Every row comes from one small tree of marks. Brackets hold a mark, then the marks that hang from it, in the order of their numbers. Every link used is in the known rows. Which tree was each row made from?
Known rows:
(Z_956 Z_3 Z_903): [ 2.31 -1.78  0.61 -0.07  0.38 -1.68  0.53 -1.75 -1.11  1.95 -1.64 -0.54
  1.82  0.15  0.22 -0.48 -2.01  0.49  4.16  1.02 -1.16 -0.67  1.08  1.16
  2.03]
(Z_314 Z_751): [-1.24 -0.71  0.40 -0.36  1.34 -0.66  1.75 -1.78  0.06  1.15  1.01 -0.03
  1.98 -1.29  1.48 -1.25 -0.55  0.77  1.07 -1.36  1.60  0.21  1.96 -1.75
 -2.37]
(Z_956 (Z_3 (Z_929 Z_903))): [ 0.54 -1.48  0.63 -1.80 -0.16 -0.70  1.47 -1.88 -0.89  1.96 -2.19 -2.65
  1.84  2.02 -2.75 -0.39 -2.26  0.51  4.95  0.26 -1.31  0.44  0.56  2.36
  3.21]
(Z_3 Z_439): [ 3.28 -1.35  0.41 -0.67  0.90 -0.94 -0.40 -1.75  0.73  1.70 -0.61 -2.06
  0.49 -0.14 -0.76  0.20 -1.03  1.59  3.98  0.63  1.55 -0.67  2.00 -2.23
  0.97]
(Z_751 Z_314): [ 0.21 -0.04  0.59  1.15  1.51 -1.69  0.59 -2.38  0.03  0.94  1.48 -0.71
  1.87 -1.29  1.08 -0.58 -0.63  1.57 -0.24 -1.06  1.89  1.31  1.67 -2.08
 -1.35]
(Z_903 (Z_956 (Z_3 (Z_929 Z_130)))): [-0.20 -2.29  0.34 -0.32  0.44 -1.54  3.21 -2.97 -1.14  2.96 -2.06 -0.22
  3.06  2.92 -5.11  1.29 -1.58  0.46  4.33  0.19 -1.18  0.12  0.29  2.74
  4.17]
(Z_956 (Z_3 Z_929) Z_903): [ 2.13 -2.44  0.36 -1.16 -0.43 -1.37  1.24 -1.74 -1.22  2.31 -2.79 -2.87
  1.85  1.90 -1.56 -0.11 -2.03  0.27  4.87  0.51 -2.07 -0.72  1.48  2.64
  4.45]
(Z_929 (Z_3 Z_956)): [ 3.33 -1.76 -0.02  1.92  0.80 -1.45  2.24 -2.80 -0.50  2.10 -3.36 -2.80
  3.12 -0.06 -2.32 -1.19 -1.60  0.87  2.93  1.44 -1.69  0.04  0.64  0.88
  0.21]
(Z_439 (Z_3 Z_929) Z_314): [ 1.40 -0.85 -0.15  0.23 -0.42 -0.73  1.33 -2.52 -0.70  2.26 -3.02 -5.53
  0.43  1.00  0.39  1.33 -0.35  1.12  3.61 -0.75 -2.56 -0.59  2.16  1.46
  0.95]
(Z_439 (Z_3 Z_956) (Z_314 Z_751)): [ 3.43 -0.05 -0.58  2.39  0.84 -0.72  2.17 -2.60 -1.19  2.15 -2.85 -4.48
  1.52 -1.82  2.01 -0.06  0.08  0.95  1.69 -1.04 -1.96 -1.79  1.43  0.07
 -3.39]
(Z_929 Z_3 Z_130 Z_903): [-3.12 -1.61  1.21 -2.61  1.13 -1.60  1.93 -3.17 -0.55  2.24  0.32 -0.56
  3.22  1.38 -0.69 -1.04 -3.06  0.57  6.09  3.51 -3.43  1.07 -0.35  1.62
  0.36]
(Z_903 Z_956): [ 0.37 -1.85  0.89  0.43  0.89 -1.12 -0.02 -2.11 -0.09  1.95 -0.23  1.58
  1.26  0.40 -1.47 -0.60 -0.28  0.68  1.72 -0.36  1.90  0.93  0.28 -0.59
  0.22]
(Z_130 (Z_929 Z_3 (Z_903 Z_956))): [-1.31 -3.50  1.69  0.33  1.56 -0.91  2.16 -2.93 -0.70  2.97 -2.82 -0.47
  1.50  0.79 -2.33 -1.33 -1.88  0.05  3.79  0.99 -0.25  2.02 -0.63  0.78
  2.13]
(Z_929 Z_3): [-0.28 -1.63  0.40  0.67  0.91 -1.59  1.95 -2.57  0.07  1.55 -1.84 -1.68
  2.53 -0.30 -0.71 -0.43 -1.48  1.11  3.63  0.78 -0.94  0.97  1.62  0.04
  0.18]
(Z_929 Z_3 (Z_903 Z_956)): [-2.03 -2.81  1.13 -0.45  1.12 -1.45  0.42 -2.78 -0.36  2.30 -2.46  0.26
  1.82  0.37 -1.73 -1.02 -1.64  0.38  4.22  1.62 -1.01  1.87 -0.44  0.98
  0.48]
(Z_439 (Z_3 Z_929) (Z_314 Z_751)): [-0.34 -0.58 -0.47 -0.01  0.16 -0.54  2.64 -2.45 -0.78  2.09 -2.68 -5.47
  0.92 -0.42  2.06  1.03  0.13  0.89  2.78 -2.01 -2.06 -0.93  2.92  0.65
 -1.15]
(Z_903 (Z_956 (Z_3 Z_439))): [ 3.78 -2.13  0.11  1.75  1.12 -1.52  0.28 -2.23 -0.08  2.40 -4.19 -0.42
  1.29 -0.24 -3.53  1.58 -0.82  1.40  4.38 -0.04  1.83 -0.69  1.57 -0.87
  2.71]
(Z_130 (Z_929 (Z_903 Z_956))): [-0.59 -2.65  2.11 -0.77  1.32 -0.26  0.68 -2.24 -0.49  2.64 -0.16  0.78
  0.42  1.39 -1.92 -1.87 -1.30  0.04  2.45  0.26  1.68  1.59 -1.07 -0.08
  1.89]
(Z_3 Z_929): [ 0.60 -1.47  0.42 -1.42 -0.04 -0.61  1.27 -1.93  0.02  1.70 -0.28 -2.36
  1.28  2.07 -1.89 -0.47 -1.09  0.75  2.88 -0.47  0.19  0.56  1.61  0.45
  2.10]
(Z_903 (Z_956 (Z_3 (Z_439 Z_314) Z_929))): [ 1.99 -2.11 -0.19  1.81  0.11 -1.60  2.08 -2.28  0.16  3.24 -5.47 -3.68
  0.18 -0.14 -4.26  2.91 -1.02  1.78  6.42 -0.26 -0.90 -1.13  2.57  0.19
  4.21]
(Z_903 (Z_956 Z_3)): [ 1.66 -1.76  0.43  2.14  0.96 -1.54  1.11 -2.15 -0.66  2.06 -2.53  1.31
  2.10  0.11 -2.90  0.52 -0.76  0.87  2.52 -0.70  1.27  0.39  0.67  0.49
  1.59]

Write each row's tree:
[-1.35 -2.42  0.79  0.64  1.09 -1.85  0.28 -2.72  0.58  3.16 -4.50 -2.45
  0.10 -1.56 -1.15  0.97 -1.84  1.45  7.45  2.83 -2.36  0.42  0.88 -0.59
  0.97]
(Z_929 (Z_3 (Z_439 Z_314)) (Z_903 Z_956))
[ 3.93 -2.39  0.58  2.54  1.27 -0.98  3.97 -2.94 -0.94  2.69 -3.48 -3.93
  2.65  0.43 -2.75 -1.40 -1.94  0.57  2.59  0.68 -0.96  0.18  0.43  0.73
  1.66]
(Z_130 (Z_929 (Z_3 Z_956)))
[-1.05 -3.14  0.99 -1.96  1.64 -1.84  0.57 -3.42 -0.13  3.20 -1.98 -0.36
  2.02  1.16 -2.86  0.46 -2.45  0.78  7.72  3.92 -2.38  0.47 -0.38  0.52
  1.93]
(Z_929 (Z_3 Z_439) Z_130 (Z_903 Z_956))
[ 1.16 -2.32  0.15  1.02  0.16 -1.18  2.00 -2.22 -0.76  2.44 -3.70 -1.08
  2.06  1.72 -4.79  0.90 -0.84  0.58  3.15 -1.33  0.33  0.27  1.07  1.90
  3.86]
(Z_903 (Z_956 (Z_3 Z_929)))
[ 5.91 -2.24 -0.37  1.71  0.97 -1.44  1.36 -2.75 -0.02  2.42 -4.70 -4.51
  2.14 -0.24 -2.94 -0.13 -1.60  1.43  5.14  2.11 -1.21 -1.05  1.49 -0.52
  1.36]
(Z_929 (Z_3 Z_439 Z_956))
[ 4.71 -3.24  0.17 -1.01  1.01 -2.14  1.18 -3.25 -0.86  3.51 -2.92 -3.63
  2.82  1.19 -1.70 -0.41 -3.05  0.65  7.72  5.15 -4.55 -1.91  0.38  1.31
  2.58]
(Z_929 (Z_3 Z_439 (Z_956 Z_903)) Z_130)
[-2.50 -1.51  1.29 -4.92  0.09 -0.63  1.27 -2.60 -0.49  2.33  2.03 -1.34
  1.99  3.58 -1.83 -1.19 -2.58  0.28  5.47  2.39 -2.53  0.76 -0.49  2.22
  2.27]
(Z_3 (Z_929 Z_130 Z_903))
[-0.55 -1.05 -0.25 -0.50  0.55 -0.72  2.53 -1.90  0.93  2.36 -1.71 -4.92
  0.04 -1.53  0.46  1.27 -0.90  1.71  5.13 -0.69 -0.61 -1.23  3.82 -2.05
  0.39]
(Z_3 (Z_439 (Z_314 Z_751)) Z_929)
[ 5.41 -0.66  0.01  1.68  0.57 -1.16  0.80 -2.15  0.53  2.64 -2.39 -4.08
  0.14 -1.41 -1.02  0.39 -1.31  2.00  5.14  1.83 -0.96 -1.89  1.67 -1.66
  0.30]
(Z_3 (Z_439 Z_314) Z_956)
[ 3.95 -2.87  0.32  0.56  0.55 -1.78  0.92 -2.56 -1.12  2.58 -3.11 -3.09
  2.55  0.11 -0.57 -1.86 -2.29  0.24  4.46  2.95 -3.29 -0.53  0.25  1.90
  1.14]
(Z_929 (Z_3 (Z_956 Z_903)))
[ 2.78 -2.57  1.26  0.68  1.26 -0.60  2.93 -2.93 -1.05  2.81 -2.69 -3.81
  2.29  0.82 -2.28 -2.47 -2.66  0.20  3.75  2.05 -1.78  0.80 -0.71  1.37
  1.61]
(Z_130 (Z_929 (Z_3 Z_956) Z_903))
[ 5.76 -1.37  0.06  1.08 -0.11 -1.32 -0.21 -2.42 -1.64  2.82 -3.37 -4.89
  0.67 -0.11  1.88 -0.56 -0.91  0.55  3.91  1.91 -4.07 -1.92  0.22  2.06
 -0.31]
(Z_439 (Z_3 (Z_956 Z_903)) Z_314)
[ 0.66 -1.80  0.81 -1.39  1.09 -1.46  2.22 -3.39 -1.07  2.63 -0.89 -1.97
  3.77  1.79 -2.09 -1.85 -3.05  0.36  5.82  4.24 -4.21  0.24 -1.47  2.52
  0.23]
(Z_929 (Z_3 Z_956) Z_130 Z_903)
[ 4.46 -2.85 -0.05 -1.45 -0.22 -1.38  0.29 -1.75 -0.61  2.70 -4.07 -4.45
  0.99  1.42 -2.19  1.05 -2.20  0.75  6.82  1.30 -1.57 -1.70  2.36  1.29
  5.38]
(Z_956 (Z_3 Z_439 Z_929) Z_903)
[-1.32 -1.21 -0.30  1.51  1.53 -1.76  3.10 -2.50  0.89  2.21 -3.47 -4.39
  1.27 -3.73  1.51  1.48 -1.25  2.07  5.85  0.37 -1.61 -0.91  3.98 -2.73
 -1.50]
(Z_929 (Z_3 (Z_439 (Z_314 Z_751))))
[ 5.54 -2.13 -0.18 -0.02 -0.86 -1.01  0.49 -2.56 -1.84  3.31 -4.54 -7.05
  0.41  1.51  0.32 -0.12 -1.02  0.27  4.62  1.39 -4.97 -1.98  0.72  3.54
  2.01]
(Z_439 (Z_3 Z_929 (Z_956 Z_903)) Z_314)
[-1.32 -1.71  1.33 -1.19  1.13 -1.49  1.09 -2.87 -1.11  2.63 -0.45  2.50
  2.73  1.81 -3.01 -0.12 -2.24  0.31  5.22  2.02 -1.34  0.50 -1.36  2.07
  1.82]
(Z_929 Z_130 (Z_903 (Z_956 Z_3)))
[ 0.83 -1.54  0.71  0.95  0.93 -1.61 -0.01 -2.19  0.05  3.00 -4.01 -1.25
 -0.09 -1.42 -2.12  1.70 -1.73  1.55  7.10  1.74 -1.15 -0.54  0.99 -0.39
  1.83]
(Z_929 (Z_903 (Z_956 (Z_3 (Z_439 Z_314)))))
[ 2.54 -2.84  0.63  1.25  1.58 -1.03  2.78 -2.77  0.35  2.57 -3.58 -4.28
  1.28 -0.21 -1.86  0.52 -1.87  1.34  4.88  0.70  0.50 -0.03  2.40 -1.61
  2.82]
(Z_130 (Z_929 (Z_3 Z_439)))
[ 1.24 -1.76  0.45 -3.38  0.25 -0.97  1.45 -2.69 -0.64  2.85 -1.66 -3.26
  2.03  3.06 -3.85  1.10 -3.15  0.95  8.02  2.50 -2.50 -1.05  0.81  1.70
  4.74]
(Z_956 (Z_3 Z_439 (Z_929 Z_130 Z_903)))
[ 3.85 -1.12 -0.24  1.19  0.50 -1.05  1.02 -2.46 -1.72  2.68 -3.11 -4.56
  1.14 -1.71  3.72 -0.78 -0.53  0.30  2.99  0.54 -3.82 -2.32  1.07  1.10
 -2.35]
(Z_439 (Z_3 (Z_956 Z_903)) (Z_314 Z_751))
[ 5.63 -2.75 -0.03 -2.62 -0.31 -0.97  0.77 -3.18 -2.47  3.35 -2.43 -4.97
  2.57  4.45 -1.21 -0.71 -1.67 -0.55  4.72  2.63 -4.83 -1.95 -0.71  4.68
  3.12]
(Z_439 (Z_3 (Z_929 Z_130) (Z_956 Z_903)))
[ 1.28 -2.12  0.66  2.12  1.25 -1.47  3.66 -2.82  0.61  3.01 -3.85 -5.21
  0.38 -1.87 -0.71  1.40 -2.00  1.99  6.18  1.02 -1.38 -0.48  3.03 -1.97
  2.10]
(Z_130 (Z_929 (Z_3 (Z_439 Z_314))))
[ 0.67 -2.23  0.53 -2.61 -0.06 -1.69  2.29 -2.52 -1.52  2.88 -1.21 -1.77
  2.79  3.02 -1.91  0.37 -2.84  0.15  6.31  2.08 -3.59 -0.98  0.75  3.41
  4.60]
(Z_956 (Z_3 (Z_929 Z_130)) Z_903)
[ 3.11 -1.18 -0.72  0.59  0.38 -0.58  2.78 -2.13  0.29  2.84 -2.96 -6.28
  0.69 -1.24 -1.12  0.41 -1.01  1.45  4.93 -0.07 -1.44 -2.14  2.78 -1.33
  0.29]
(Z_3 (Z_439 (Z_314 Z_751)) Z_929 Z_956)
[-0.68 -2.14  0.85 -2.81  1.45 -1.48  1.02 -3.20  0.05  2.60 -1.18 -2.20
  2.27  1.05 -1.24  0.13 -3.12  1.08  7.94  4.33 -2.86 -0.12  0.45  0.20
  1.52]
(Z_929 (Z_3 Z_439) Z_130 Z_903)
[ 1.47 -1.54  0.06 -2.31  0.08 -0.67  1.76 -3.20 -1.34  2.37 -0.57 -3.76
  2.44  3.97 -1.26  0.77 -0.89  0.35  3.66  0.28 -2.37 -0.52  0.70  2.63
  1.98]
(Z_439 (Z_3 (Z_929 Z_130)))
[-1.00 -2.42  1.59 -0.63  1.39 -0.77  2.52 -2.72 -0.54  2.32 -1.72 -2.54
  1.68  0.69 -0.88 -1.63 -2.56  0.39  4.12  1.24 -0.99  1.59  0.25  0.60
  1.63]
(Z_130 (Z_929 Z_3 Z_903))
[ 0.44 -1.23 -0.26  3.02  1.44 -1.65  2.36 -2.11  0.27  2.63 -4.22 -1.23
  0.82 -3.29 -0.68  2.36 -0.54  1.79  4.94 -0.99  0.13 -1.34  2.84 -2.26
 -0.32]
(Z_903 (Z_956 (Z_3 (Z_439 (Z_314 Z_751)))))
[-1.85 -0.71  0.15 -1.73  0.16 -0.20  1.73 -2.41 -0.94  2.19 -2.18 -5.28
  0.43  0.00  2.33 -0.01 -0.62  0.48  3.67 -0.88 -2.92 -0.48  1.62  1.39
 -1.21]
(Z_439 (Z_3 (Z_929 Z_903)) (Z_314 Z_751))
[ 6.59 -2.23 -0.35 -0.50  0.05 -0.45  0.66 -2.13 -0.06  2.60 -2.87 -5.55
  1.13  1.96 -4.09 -0.22 -1.17  1.11  4.51  0.90 -0.09 -1.50  1.48  0.11
  3.33]
(Z_3 Z_439 Z_929 Z_956)
[-0.63 -2.61  0.82 -3.44  0.38 -0.60  0.26 -3.43 -1.70  3.20 -1.36 -1.63
  1.77  4.56 -2.17  0.13 -1.03 -0.40  4.27  1.31 -2.58  0.41 -1.32  3.73
  2.53]
(Z_439 (Z_3 (Z_929 Z_130 (Z_903 Z_956))))
[ 1.15 -3.13  0.82 -2.69  0.28 -0.47 -1.11 -2.07  0.21  2.87 -2.15 -2.29
 -0.20  2.28 -3.50 -0.04 -1.23  0.48  5.53  1.28  0.44  0.42  0.39  0.18
  3.67]
(Z_3 Z_439 (Z_929 (Z_903 Z_956)))
[-2.84 -2.55  1.37 -3.85  0.41 -0.75  0.83 -2.88 -0.65  2.99  0.84  0.53
  1.68  3.87 -3.35 -0.79 -1.86 -0.10  4.98  2.02 -1.71  1.09 -1.30  2.46
  2.79]
(Z_3 (Z_929 Z_130 (Z_903 Z_956)))
[ 0.49 -1.38  0.01  1.48  0.83 -1.98  1.87 -2.61  0.98  2.41 -3.88 -4.33
  0.77 -2.36 -0.16  1.68 -1.60  2.26  6.83  1.80 -2.12 -0.70  3.03 -1.77
  0.52]
(Z_929 (Z_3 (Z_439 Z_314)))
[ 4.27 -1.58 -0.35  2.81  0.75 -1.86  2.19 -2.88  0.41  2.85 -4.90 -5.57
  1.26 -2.11 -1.75  0.88 -1.82  2.13  6.39  2.46 -3.02 -1.42  2.11 -0.78
  0.59]
(Z_929 (Z_3 (Z_439 Z_314) Z_956))
[ 7.29 -2.06  0.07  0.06  0.20 -0.93 -0.95 -2.35 -1.99  2.41 -2.91 -3.64
  1.47  1.52  0.87 -1.54 -0.84 -0.12  2.60  1.54 -2.28 -1.66 -0.36  2.42
  0.36]
(Z_439 (Z_3 (Z_956 Z_903)))
[ 3.98 -1.70  0.27 -2.93 -0.06 -0.23  1.00 -3.39 -2.17  3.00 -1.48 -4.67
  2.48  4.66 -2.68 -1.14 -1.72 -0.26  4.40  2.28 -4.12 -0.90 -1.53  4.35
  1.97]
(Z_439 (Z_3 (Z_929 Z_130 Z_903) Z_956))
